Known rows, with every step that occurs:
b > t > k > s > c: [ 0.34  0.26  0.31  1.78 -0.23 -1.35  1.16 -0.06 -5.55 -3.59  0.17  1.42
 -1.49 -0.22 -0.61 -0.81  2.84 -1.04  1.19  1.14 -0.69]
s > k > t > b: [-0.75 -0.70  0.83  2.88 -0.99 -5.29  0.44 -0.36 -7.08 -3.08  1.23  0.67
 -1.62 -0.10  2.38  1.59 -0.03 -1.21 -1.68  1.40  0.14]
k > t: [ 0.19 -1.67  0.99 -0.33 -1.55  0.62 -0.47 -1.02 -2.84 -3.79 -0.19  3.43
 -3.45 -2.38  1.82  0.74  0.52  0.02 -0.18  1.19 -1.00]
l > b: [-0.63 -1.11 -0.69  1.13 -0.03 -7.11  1.57  0.49 -4.84 -4.38  0.72  1.13
 -0.81 -0.65  0.94  3.13  0.63  0.28 -1.01  0.53 -0.91]
c > s: [ 0.87 -2.70  1.48 -1.21 -1.10 -0.77  1.83 -0.41 -0.95 -2.13 -0.16  2.25
 -1.28  1.52  1.47  2.26 -1.89 -0.53  0.83  1.82 -0.42]
n > k > s > b: [-0.13 -0.78 -2.42  1.99 -1.48 -4.87  0.54  0.76 -4.29 -4.38  0.90  1.38
 -0.05 -1.26  0.49  0.06  0.35 -1.19 -0.43 -0.54  0.11]
n > k: [ 0.60  1.17 -1.96 -0.60 -0.63 -4.36  1.05  0.12 -0.63 -6.23 -0.01  1.74
  0.58 -2.57 -1.70  1.53 -0.76  0.29 -0.70 -0.25 -0.69]
t > k: [-0.17  1.21  1.06 -0.66 -1.01 -5.13  1.15  1.36 -5.49 -4.46  0.75  1.31
  0.87 -0.21 -1.09  3.68  0.66 -0.15 -0.49  2.60 -0.56]
b > t > k > s: [-0.06 -1.10  0.24 -1.34 -1.27  0.73  1.20  0.44 -4.27 -4.25 -0.41  3.39
 -0.99 -1.38 -1.36  0.40  0.35 -0.72  1.48  0.81 -1.06]
n > k > t > b > l: [-0.90  1.00 -1.84 -1.62 -0.83 -1.58  0.67 -1.55 -4.81 -4.71  1.09  1.74
 -0.16 -1.07  1.47  1.58 -2.45  1.14 -0.34  0.89 -0.53]
n > k > t > b: [-0.38 -0.94  0.70  2.21 -0.07 -4.35  0.52 -0.76 -6.11 -3.28  0.92  0.99
 -1.82 -1.04  1.14  0.95 -0.81 -0.35 -1.88  0.62  0.39]
l > b > y: [-1.66  1.29 -0.22 -0.47 -0.73 -7.00  1.54  0.85 -6.50 -4.76  1.35  1.64
 -0.61 -0.44  0.85  2.49 -1.04  1.58  0.17  2.31  0.09]
n > k > s: [ 0.57 -0.51 -1.24 -1.41 -1.07  0.63  1.48  0.05 -1.68 -6.96 -0.31  3.02
 -0.76 -2.54 -2.32 -0.78  0.50 -0.43  1.51 -1.07 -0.53]
v > k > t > b: [-0.87 -1.43  1.49  2.26  0.54 -5.27  0.05 -0.62 -6.35 -3.47  1.21  0.61
 -1.54 -0.61  2.19  1.81  0.41 -0.62 -1.55  1.51  0.68]
s > c: [ 0.60  0.54  0.35  2.33 -0.18 -3.37  1.15  0.01 -4.50 -3.23  0.48  0.47
 -1.25  0.37  0.52  0.74  2.04 -0.27 -0.44  1.77 -0.84]
l > b > y > k > t: [-1.00  0.25  0.51  0.37 -2.45 -2.05  0.09 -0.38 -3.97 -7.82  0.74  3.86
 -3.41 -2.48  2.32  0.99  0.14  1.29  1.29  0.39 -0.80]
c > s > k: [ 0.22  0.09 -1.01  0.27 -2.43 -5.22  1.30  0.26 -1.26 -4.63  0.55  1.08
  0.51  0.84  1.74  2.56  0.01 -2.06  1.01  1.46 -0.63]
l > b > t > k > s: [-0.40 -1.22 -0.11 -0.69 -0.83 -0.91  1.35  0.40 -5.04 -4.49 -0.16  3.10
 -1.09 -1.39 -1.11  0.58  0.80 -0.74  1.42  0.38 -0.91]
y > b > t > k: [-0.72  0.65  0.35  0.16 -1.32 -5.71  0.69  1.14 -5.80 -3.33  0.11  2.29
 -0.21 -0.09  0.52  3.98 -0.70  0.17 -0.94  2.26 -1.34]
b > t > k: [-0.28  0.36  0.16 -0.53 -0.89 -4.18  0.65  0.68 -4.36 -2.33 -0.09  2.24
  0.24 -0.94 -0.34  3.20 -1.01 -0.10 -0.72  2.41 -1.45]

Rows:
[-0.50 -0.72 -0.83  1.93 -1.67 -5.29  0.60  1.37 -6.62 -3.50  1.24  1.15
  0.09 -0.06  0.84  1.11  1.02 -1.37 -0.35  0.85  0.17] -> t > k > s > b
[-0.33 -2.24 -2.35  1.70 -1.94 -2.04  0.15  0.06 -2.46 -1.98 -0.42  3.31
 -1.49 -1.41  2.28  0.68 -2.45 -0.31 -0.38 -0.02 -2.04] -> y > k > s > b > t
[-0.50 -2.30 -1.78  0.83 -0.19 -4.23  0.64 -0.51 -2.50 -1.13 -0.68  2.80
 -1.63 -1.65  1.82  2.31 -2.12  0.39 -1.22  0.56 -2.33] -> l > b > t
[ 0.12 -1.10  0.17  0.28 -2.45 -1.49 -0.34 -1.25 -1.90 -4.36  0.20  2.83
 -2.65 -1.41  2.87  0.66  1.12 -1.69  1.06  1.03 -0.53] -> c > s > k > t
[-0.65  0.38  0.78 -0.24 -2.86 -0.19 -0.05 -0.38 -3.24 -7.60  0.49  4.10
 -3.33 -2.49  2.07  0.82 -0.33  1.29  1.40  0.82 -0.92] -> b > y > k > t
[-0.23 -2.66 -2.18  1.39 -1.37 -1.89 -0.03 -0.20 -2.85 -0.23 -0.58  3.05
 -1.51 -1.37  2.19  0.53 -2.35 -0.62 -0.86  0.53 -1.81] -> k > s > b > t
[-0.52 -1.86  1.79  2.25 -0.35 -3.24  0.62 -0.55 -7.17 -2.06  0.92  1.13
 -2.35 -0.04  2.10  1.45 -0.78 -0.32 -1.94  1.56  0.09] -> k > t > b
[-1.18  1.13 -1.83 -1.18 -1.48 -2.30  0.58 -1.29 -5.51 -4.67  1.34  1.47
 -0.01 -0.44  2.33  2.04 -1.93  0.55 -0.13  1.46 -0.73] -> s > k > t > b > l
[-0.22  1.08  0.62  2.72 -0.92 -2.04  1.90  0.31 -6.55 -6.40  1.05  1.11
 -1.74  0.52  0.10 -0.99  2.07 -0.13  1.73  0.64 -0.11] -> t > b > y > k > s > c
[-0.56 -1.45  1.21  2.66 -0.95 -4.80  0.69 -0.71 -6.48 -2.57  1.19  0.73
 -1.82  0.63  2.86  1.46 -0.42 -1.53 -1.06  1.44  0.43] -> c > s > k > t > b
[-0.95  0.94 -3.35 -1.50 -2.55 -1.27  0.89 -0.11 -3.95 -6.42  1.18  2.37
  0.70 -0.56  1.77  1.50 -1.67  0.90  1.16  0.26 -1.17] -> y > k > s > b > l
[ 0.04  1.22  0.31  1.80 -1.31 -0.93  1.72  0.32 -5.01 -6.95  0.73  1.76
 -1.81 -0.07 -0.10 -1.07  2.41  0.04  2.22  0.54 -0.51] -> b > y > k > s > c
[-0.69 -1.17  1.61  2.67 -1.12 -3.40  0.85 -0.23 -6.61 -4.60  1.11  1.61
 -2.36 -0.16  2.24  1.71 -0.94  0.11 -1.21  0.81 -0.22] -> y > k > t > b
[ 0.01 -0.44  0.89 -1.40 -1.31  0.05  1.55  0.92 -5.09 -5.73  0.20  2.66
 -0.55 -0.86 -1.91  0.70  1.47 -0.73  1.65  0.98 -0.42] -> t > k > s
[-0.18 -1.18 -0.14 -1.29 -0.22 -0.63  0.77  0.28 -1.96 -7.10  0.08  2.39
 -0.40 -1.94 -0.88  0.42  2.29 -0.78  2.06  0.25 -0.08] -> v > k > s
[-0.76  0.09 -0.37  0.28 -0.31 -6.68  0.81  0.65 -5.41 -2.58  0.25  1.87
  0.15 -0.97 -0.06  3.53 -0.29 -0.12 -0.82  1.76 -1.27] -> l > b > t > k
[ 0.04  0.47  0.52  2.26 -0.58 -2.42  1.21  0.25 -6.54 -4.26  0.32  1.43
 -1.86  0.38 -0.05 -0.28  2.95 -0.90  1.03  1.03 -0.56] -> y > b > t > k > s > c
[-0.50  0.26  0.16 -1.26 -2.75  1.36  1.95  0.99 -3.57 -9.04  0.37  3.83
 -1.53 -1.17 -0.71  0.07 -0.21  0.84  3.06 -0.03 -0.84] -> b > y > k > s
[-1.55  0.78  1.56  0.28 -0.96 -4.29  0.85  0.12 -8.15 -3.27  1.48  1.62
 -1.70 -0.06  1.67  1.31 -2.04  1.17 -0.46  3.09  0.80] -> k > t > b > y
[-0.46 -1.58 -0.83  0.58 -1.67 -2.86  0.42  0.22 -3.18 -2.14 -0.88  3.40
 -2.24 -0.39  2.58  3.05 -2.71  0.76 -1.41  1.23 -2.42] -> y > b > t
[-0.74  0.10  0.54 -0.40 -2.36  0.33  2.17  1.03 -5.00 -8.50  0.73  3.22
 -1.43 -0.59 -0.43  0.14 -0.59  0.70  2.53  0.04 -0.44] -> t > b > y > k > s
[-0.59  0.22 -0.66  0.98 -1.10 -6.56  0.23  0.96 -5.37 -1.51  0.45  1.65
  0.56 -0.60  0.65  3.09 -0.89 -0.55 -1.33  2.21 -1.04] -> s > b > t > k
[-1.50  0.84  1.26  0.49 -1.39 -5.26  0.96 -0.09 -7.46 -3.42  1.63  1.32
 -1.36  0.64  2.28  1.26 -1.93  0.25  0.30  3.00  1.12] -> c > s > k > t > b > y
